What can hang from each mark
G: D L
D: G
L: G K V
H: G R V W
K: H J L
W: H L
R: L

Every row comes from one small tree of marks. The marks that hang from a mark follow it in brackets, in alphabetical order. Every link used is in the known rows. Which tree was each row made from?
Known rows
L(G K(J) V): [-0.88 -0.46 -2.11 -1.53  1.07 -0.40 -1.36  1.98  2.90  0.45  0.49  1.27
  0.87  2.19  1.98  0.22 -0.13 -1.10  0.19 -0.52 -0.63  0.94 -0.32  0.47
  0.04 -0.09]
H(G(D) R V W(L)): [ 2.03  0.62  1.74  3.20  4.36  1.13 -3.00  0.00 -1.89  2.44  1.90 -0.61
  2.57  0.44 -0.43 -3.24 -1.53 -1.72 -1.01  1.93  3.53  1.79 -0.01 -0.46
 -4.00  0.45]
R(L(G(D))): [ 1.41 -0.60 -2.37 -0.24  1.96 -0.57 -1.71  1.38 -0.88  0.67  1.01 -0.03
 -0.42 -0.38  3.93 -2.48 -0.76 -0.06 -0.73 -0.10  0.01 -0.23 -0.44  0.75
 -1.00 -0.12]
D(G(L(K(H J) V))): [ 1.45 -0.79 -2.58 -0.08 -0.23 -0.48 -0.94  1.11  2.47 -0.37  0.19  0.51
  0.90  2.41  1.99 -0.93 -0.48 -0.45 -1.99 -0.83  1.85  0.99 -0.09  1.56
  4.83 -0.46]
L(V): [-0.07 -0.34 -1.50 -0.55  0.40  0.18  0.62  0.97  2.23  0.23 -0.05 -0.06
  0.07 -0.33  0.45  0.03 -0.59  0.04 -0.97 -0.18 -0.73 -0.50 -0.26  0.43
 -0.35 -0.08]
G(D L(K(H))): [ 2.22  0.43 -2.93  1.42  1.17 -0.47  0.00  1.09 -0.96  0.06 -0.15 -0.41
  0.37  1.72  3.01 -2.53 -1.15 -1.43 -1.43  0.44  2.24  4.01  0.66  0.80
  1.42 -0.58]
W(H(G) L(V)): [ 1.47 -1.23 -1.45  2.42  2.50 -0.04  2.62  1.64  1.87  0.87 -0.05 -0.89
  2.22  0.39  1.26  1.12 -2.99 -0.81 -1.25 -0.38 -0.25 -2.21 -0.40  0.14
 -0.81 -0.34]
K(J L(G V)): [ 0.43 -0.48 -2.12 -0.59  0.82 -0.33 -1.22  1.98  2.47  0.81  0.47  1.24
  1.18 -0.10  0.93 -0.78  0.48 -0.69  1.22  0.36  0.43 -2.55 -0.17  0.23
  0.12 -0.09]
R(L(G K(H J) V)): [-0.08 -0.57 -1.72 -1.60  0.25 -0.80 -2.14  2.05  1.50  0.69  0.76  1.27
  1.51  3.06  5.12  0.13 -1.73 -1.72  0.44 -0.28  1.04  1.07 -0.31  1.30
  0.80 -0.67]
L(K): [-1.70 -0.23 -0.49 -0.26  0.22  0.01 -0.53  0.21 -0.41 -0.30  0.03  0.02
  0.94  1.40  2.31  0.72 -0.20 -0.28 -0.82 -0.01 -0.80  2.53  0.24  0.07
  0.41 -0.07]
W(L): [-0.04 -0.64 -0.36  2.11  0.75 -0.07 -0.19 -0.48  0.33  0.73  0.18  0.01
 -0.52  0.30  0.87 -0.19 -1.45 -0.26 -0.67  0.43  0.36 -1.82 -0.02 -0.01
  0.69  0.56]
L(G V): [ 0.52 -0.76 -1.65 -1.50  1.48 -0.31 -0.09  2.27  3.17  0.52  0.28  0.48
 -0.65 -0.45  0.59 -0.05 -0.33 -0.14 -0.88 -0.49 -1.00 -1.69 -0.42  0.02
 -1.28  0.02]
G(D L(K(J))): [ 1.85  0.49 -3.97  1.62  0.99 -0.32 -0.63  0.34 -0.70 -0.09  0.33  0.05
  0.69  1.80  2.13 -3.92  0.24 -1.15 -1.16  0.00  1.33  4.24  0.31  0.88
  2.42 -0.43]
K(L(G)): [ 0.37 -0.71 -0.52 -0.39  1.31 -0.46 -1.07  1.63  0.33  0.47  0.40  0.46
  0.51 -1.27  1.74 -0.17  0.66 -0.01  0.12  0.80 -0.33 -2.18  0.22 -0.54
 -0.55 -0.03]
R(L): [ 0.29 -0.35 -0.52 -0.10 -0.33 -0.10 -0.81  0.01 -1.22 -0.02  0.92 -0.17
  0.38  0.05  3.56 -0.77 -0.70  0.08 -0.81 -0.10 -0.15  0.27 -0.27  0.73
  0.64 -0.34]
D(G(L(K))): [ 0.84 -1.28 -1.84  0.06  0.31 -0.31 -1.29  0.50  0.47 -0.90  0.52 -0.26
  0.01  0.67  2.92 -1.20  0.38  1.03 -3.81 -0.88 -0.05  1.33  0.09  0.73
  4.25 -0.31]
W(H(R)): [ 1.90 -0.24  2.10 -0.27  0.84 -0.77  1.19  0.76 -0.29  0.53  0.33 -0.52
  1.09  0.12 -0.82  0.08  0.28 -0.57  0.99 -1.27 -0.56  0.56 -0.39 -0.34
 -1.30  0.55]
H(G(D) W): [ 1.53  0.08 -1.67  1.44  2.44  0.94 -1.11  0.09 -1.54  0.90  1.36 -0.68
  2.06 -0.79  0.80 -1.94 -0.59 -0.55 -1.48  2.18  1.73  3.37  0.12  0.01
 -2.60 -0.96]
K(H(G)): [ 0.63  0.50  0.84  0.29  0.42  0.02 -0.49  0.74 -0.50  0.39 -0.62 -0.31
  2.07  0.97 -0.23  1.53 -1.81 -1.59  0.87  0.53  2.95 -0.40  0.39  0.02
 -1.10 -0.66]
D(G(L)): [ 2.23 -1.08 -1.94  0.21  0.27 -0.31 -0.74  0.35  0.68 -0.75  0.49 -0.36
 -0.70 -0.36  0.89 -1.82  0.40  1.28 -3.14 -1.06  0.52 -0.76 -0.13  0.71
  4.07 -0.16]
L(G K): [-1.15 -0.75 -0.35 -1.45  1.32 -0.54 -1.50  1.49  0.57  0.07  0.44  0.58
  0.28  1.28  2.51  0.62 -0.02 -0.54 -0.66 -0.05 -1.05  1.35  0.04 -0.39
 -0.37 -0.01]
D(G): [ 0.09 -0.97 -0.32 -0.05  0.36 -0.07 -0.91  0.16  0.58 -0.37  0.14 -0.04
 -0.34 -0.28  0.25 -0.20  0.47  1.29 -1.55 -0.89  0.15 -1.97 -0.37  0.68
  2.01  0.17]
R(L(G K V)): [-0.77 -1.18 -2.36 -1.73  1.24 -0.34 -1.57  2.12  1.23  0.27  1.28  0.34
  0.56  1.05  6.16  0.05 -1.17 -0.21 -2.26 -0.43 -1.79  1.09 -0.41  0.80
  0.16 -0.42]
D(G(L(K V))): [ 0.86 -1.33 -3.15 -0.28  0.64 -0.14 -0.57  1.31  2.19 -0.77  0.58 -0.32
  0.00  0.53  3.15 -1.06 -0.18  0.97 -4.32 -1.18 -0.71  0.86 -0.17  1.10
  4.24 -0.30]
W(H): [ 1.47 -0.39  0.30  0.43  0.47 -0.52  2.42  0.85  0.20 -0.07 -0.14 -0.30
  0.93  0.42  0.26  0.58 -0.27 -0.25  0.82 -0.70 -0.50  0.70 -0.31 -0.08
 -0.12 -0.29]
H(R W): [ 0.79  0.02  2.71 -0.76  0.38  0.34 -2.23 -0.73 -0.65  1.11  1.98  0.03
  0.75 -0.43 -0.64 -1.18  1.01 -0.41 -0.61  1.01  0.47  3.61 -0.14 -0.53
 -1.85  0.30]

Which tree is each row?
[-0.26 -0.61 -3.82 -0.77  3.00 -0.27 -0.52  2.84  2.19  0.69  0.15  0.25
  0.02  0.60  3.18 -1.26 -0.64 -0.54 -1.72 -0.15 -1.25  1.11 -0.21  0.52
 -1.66  0.12] | L(G(D) K V)
[ 0.79  0.49  0.31  0.91 -0.89 -0.48 -0.90  0.35 -0.38  0.70 -0.38  1.19
  2.13  1.39  0.34  0.19 -0.22 -1.86  3.28  1.13  3.68 -0.98  0.52  0.29
  1.16 -0.36] | K(H J L)
[ 2.08 -1.06 -3.04 -0.43  0.42 -0.17 -0.05  1.04  2.45 -0.55  0.46 -0.47
 -0.63 -0.56  1.24 -1.72  0.03  1.27 -3.82 -1.18 -0.03 -1.19 -0.35  1.09
  3.52 -0.25] | D(G(L(V)))
[ 1.11 -0.70 -3.40  0.15  2.87 -0.28 -0.18  2.78  1.89  0.99  0.24  0.22
  0.21 -1.83  2.44 -1.94 -0.01 -0.19 -0.84  0.88 -0.40 -2.23 -0.04  0.19
 -1.75  0.00] | K(L(G(D) V))
[ 0.62  1.29  0.61  0.93  3.51  0.60 -3.73  1.01 -3.28  1.06  1.05 -0.90
  3.55  1.29  3.36 -2.28 -1.51 -1.61 -1.17 -0.19  2.05  2.27 -0.07  0.46
 -2.68  0.14] | H(G(D) R(L(K)) V)
[ 1.32 -0.55 -1.79  3.50  3.01  0.90 -1.16 -0.36 -1.19  1.50  1.39 -0.73
  1.64 -0.36  1.42 -2.33 -1.82 -0.72 -2.03  2.49  2.16  1.95  0.12  0.03
 -2.03 -0.51] | H(G(D) W(L))
[ 0.85  0.84  2.18  1.19  0.68  0.05 -0.41  1.27 -0.67  0.75 -0.45  0.63
  2.09  1.11  0.73  0.76 -1.10 -1.61  2.55  1.62  3.54 -1.18  0.64 -0.22
 -0.39 -0.34] | K(H(V) L)
[ 0.52  1.33 -0.31  0.43  2.49 -0.56 -2.33  2.03 -0.09  1.26 -0.18  1.55
  1.47  4.05  0.88 -1.35 -0.96 -2.75  3.13  0.40  3.80  1.79  0.22  0.44
 -0.86 -0.12] | L(G(D) K(H(V) J))
[-0.91 -0.82 -1.31  1.75  1.65  0.22 -0.08  1.20  1.60  0.97 -0.19 -0.17
  1.98  2.11  3.04  1.60 -3.57 -1.85 -1.42  0.80  1.41 -0.48  0.28  0.40
 -0.01 -0.25] | W(L(K(H(G)) V))
[ 1.23  0.71  1.18  0.33 -1.03  0.03 -1.14 -0.63 -0.05  1.01  0.81  1.35
  1.54  2.50 -1.02 -0.36 -0.24 -2.02  2.86  1.77  3.95  3.28  0.14  0.39
  0.32 -0.68] | K(H(W) J)
[ 1.24  0.38  3.52  2.03  2.96  1.13 -3.31 -0.34 -1.23  1.98  2.10 -0.29
  2.75  0.68 -0.84 -1.03 -1.22 -1.60 -0.92  1.78  3.04  1.36 -0.01 -0.95
 -3.00  0.26] | H(G R V W(L))
[-0.07  1.30 -0.08  1.46  2.50  0.41 -1.13  1.50 -1.64  0.62 -0.52 -0.12
  3.01  2.86  1.73  0.23 -2.29 -2.19  0.75  0.89  3.44  2.32  0.55  0.34
 -1.76 -0.62] | L(K(H(G(D) V)))
[ 2.40 -0.27 -2.53  0.70  1.20 -0.35  1.71  1.83  1.02 -0.23  0.33 -0.54
  3.38  1.91  2.07 -0.12 -0.93 -1.44 -1.07 -0.96  0.22  2.62 -0.15  0.36
  1.40 -1.22] | W(H(G(L(K(J) V))))
[ 1.53  0.73  3.13 -0.45 -0.76 -0.15 -2.49 -0.82 -0.38  1.52  1.25  1.17
  1.70  2.14 -2.04 -0.99  0.33 -2.31  2.89  1.16  4.12  3.35  0.02  0.06
 -0.77 -0.03] | K(H(R W) J)
[ 1.46 -0.05  2.88  0.26  1.14  0.36 -2.51  0.53 -1.60  1.38  1.41 -0.28
  3.73 -0.48  0.75  0.12 -0.49 -1.87  0.18  2.52  3.48  1.32  0.60 -0.66
 -2.37 -0.46] | K(H(G R W) L)
[ 1.72  0.15 -3.81  1.33  1.60 -0.26 -0.08  0.73 -0.89 -0.27  0.25 -0.59
 -0.01  0.64  3.03 -3.39 -0.21 -0.52 -2.56  0.24  0.43  4.06  0.42  0.65
  1.46 -0.38] | G(D L(K))
[ 3.06  1.20  1.51  1.09  1.15  0.65 -1.44  0.77 -0.97  0.72  1.19 -0.12
  2.68  1.92 -0.07 -0.52 -1.67 -2.12 -0.21  2.09  4.98  3.88  0.55 -0.34
 -0.29 -1.57] | K(H(G(L) V W))
[ 1.36 -0.23 -3.78  0.56  2.16 -0.39 -1.12  2.25  1.88  1.21  0.20  1.01
  0.99 -0.59  1.29 -2.75  0.33 -0.79  1.05  0.48  0.90 -2.19 -0.16  0.60
 -0.66  0.04] | K(J L(G(D) V))
[-0.29 -0.32 -2.34 -0.22  2.77 -0.50 -1.43  1.83 -0.07  0.47  0.25  0.19
 -0.08  0.80  2.85 -1.45 -0.10 -0.65 -0.70  0.09 -0.48  1.73  0.08  0.05
 -1.42  0.12] | L(G(D) K)
[ 1.26 -0.41 -3.52 -0.53  2.90 -0.29  0.01  2.60  2.57  0.96  0.10  0.17
 -0.89 -0.83  1.00 -2.09 -0.43 -0.18 -0.84 -0.20 -0.53 -1.29 -0.42  0.46
 -2.11  0.09] | L(G(D) V)
[-0.12  0.21  3.20  1.95  3.11  1.23 -3.74 -0.15 -1.58  1.70  2.08 -0.29
  3.54  1.90  1.10 -0.53 -1.56 -1.87 -1.60  1.86  2.44  3.32  0.18 -0.86
 -2.65  0.17] | H(G R V W(L(K)))
[ 2.04  0.27 -4.17  0.87  1.48 -0.30  0.85  1.94  1.10  0.31 -0.13 -0.39
  0.34  1.47  3.34 -2.64 -1.59 -1.45 -2.27  0.28  1.62  3.58  0.45  1.20
  1.06 -0.63] | G(D L(K(H) V))
[ 1.65  1.26  0.23  2.43  2.83  0.49 -1.07  1.85 -1.90  1.26 -0.57 -0.29
  3.45  0.44  1.02 -0.71 -1.86 -2.17  1.57  1.82  4.81 -1.39  0.72  0.11
 -2.26 -0.62] | K(H(G(D) V) L)
[-0.20  0.13 -2.55  0.04  2.15 -0.61 -2.13  1.29  0.13  0.67  0.25  0.99
  0.57  2.02  1.78 -2.15  0.29 -1.31  0.90 -0.14  0.55  1.92 -0.02  0.47
 -0.64  0.13] | L(G(D) K(J))
[ 0.89 -1.00 -1.92 -1.54  1.00 -0.39 -0.93  1.91  1.67  0.46  1.05  0.19
 -0.17 -0.18  3.93 -0.71 -1.00  0.03 -1.59 -0.48 -1.15 -1.04 -0.66  0.74
 -0.14 -0.39] | R(L(G V))
[ 2.03  1.37  2.00  1.31  3.71  1.20 -3.04  0.41 -2.13  1.73  1.79 -0.61
  2.91  0.06 -1.14 -2.90 -0.21 -1.42 -0.37  1.64  3.23  3.53 -0.02 -0.55
 -4.53 -0.03] | H(G(D) R V W)
[ 1.23 -0.67  0.81 -1.29  0.38  0.43 -2.20 -0.01  0.08  1.16  2.64 -0.14
  1.14 -0.43  2.88 -1.84 -0.09 -0.23 -2.23  0.77 -0.18  3.50 -0.60  0.50
 -1.50 -0.02] | H(R(L(V)) W)
[ 0.15 -0.13 -1.37 -0.22  2.24 -0.77 -1.21  2.14 -0.01  0.77 -0.19  0.48
  0.24  1.98  2.69 -0.46 -1.18 -1.67  0.53  0.51  1.58  1.67  0.33  0.22
 -1.68 -0.15] | L(G(D) K(H))
[ 1.74  0.00  0.04  2.58  3.70  0.49 -1.87  0.83  0.05  2.03  1.64  0.65
  0.04  1.00  0.72 -2.62 -1.21 -0.94 -0.09  2.30  2.43  1.26 -0.09 -0.39
 -2.21 -0.05] | H(V W(L(G(D))))
[ 1.20 -0.31  2.27 -0.95  0.17  0.29 -3.04 -0.70 -1.74  1.00  2.69 -0.14
  1.09 -0.27  2.47 -1.91  0.20 -0.28 -1.61  0.94  0.29  3.92 -0.42  0.14
 -1.11  0.04] | H(R(L) W)
[ 0.80 -0.46 -2.96 -0.43  0.24 -0.10  0.45  1.26  1.76 -0.50  0.40 -0.32
  0.36  0.96  3.07 -1.09 -0.50 -0.23 -3.30 -0.22 -0.95  3.19  0.18  0.41
  2.36 -0.60] | G(L(K V))
[-0.65 -0.98 -0.88 -1.23  0.84 -0.50 -2.39  1.22 -0.73  0.04  1.24  0.29
  0.53  1.26  5.73 -0.07 -0.56 -0.21 -1.34 -0.18 -1.26  1.48 -0.21  0.42
  0.29 -0.34] | R(L(G K))
[ 0.57 -0.01 -1.94 -0.19  1.10 -0.93 -2.70  1.46 -1.12  0.84  0.58  1.00
  1.17  2.93  4.90 -1.65 -1.29 -1.96  1.10  0.15  2.24  2.20 -0.10  1.26
  0.29 -0.50] | R(L(G(D) K(H J)))
[-0.15  1.82 -0.20  1.52  1.81  0.24 -1.79  0.99 -1.45  0.89 -0.45  0.65
  3.72  4.06  0.68 -0.38 -1.75 -2.87  2.49  0.68  4.59  2.37  0.49  0.64
 -0.88 -0.64] | L(K(H(G(D) V) J))
[ 1.44 -0.71 -3.65 -0.62  2.33 -0.36 -0.98  2.35  1.05  0.74  0.95 -0.03
 -0.40 -0.57  4.40 -2.43 -1.28 -0.05 -1.76 -0.27 -0.66 -0.92 -0.63  1.20
 -1.32 -0.18] | R(L(G(D) V))
[ 2.27 -0.21 -1.66  1.83  2.62 -0.21  2.09  1.44 -1.09  0.30 -0.24 -1.22
  2.29 -0.18  0.48 -0.57 -1.21 -0.77  0.15 -0.32  0.62  0.25 -0.17  0.11
 -1.89 -0.67] | W(H(G(D)))
[-0.44  0.06 -0.20 -0.10 -1.14 -0.47 -1.88 -0.01 -1.39  0.20  0.48  0.88
  1.96  3.38  4.41  0.00 -1.35 -1.74  1.04  0.15  2.01  2.78  0.05  1.26
  1.92 -0.74] | R(L(K(H J)))
[ 1.77  0.27 -5.20  1.22  1.33 -0.12  0.01  1.18  1.26  0.07  0.22 -0.01
  0.64  1.44  2.52 -3.75 -0.37 -1.12 -1.83 -0.24  0.78  3.64  0.06  1.28
  2.07 -0.43] | G(D L(K(J) V))
[ 0.09  0.78 -0.52  1.23  1.94  0.23 -1.95  1.32 -2.64  0.58  0.28 -0.31
  3.13  2.71  5.24 -0.60 -2.85 -1.93 -0.33  0.70  3.01  2.50  0.22  1.05
 -1.06 -0.91] | R(L(K(H(G(D) V))))
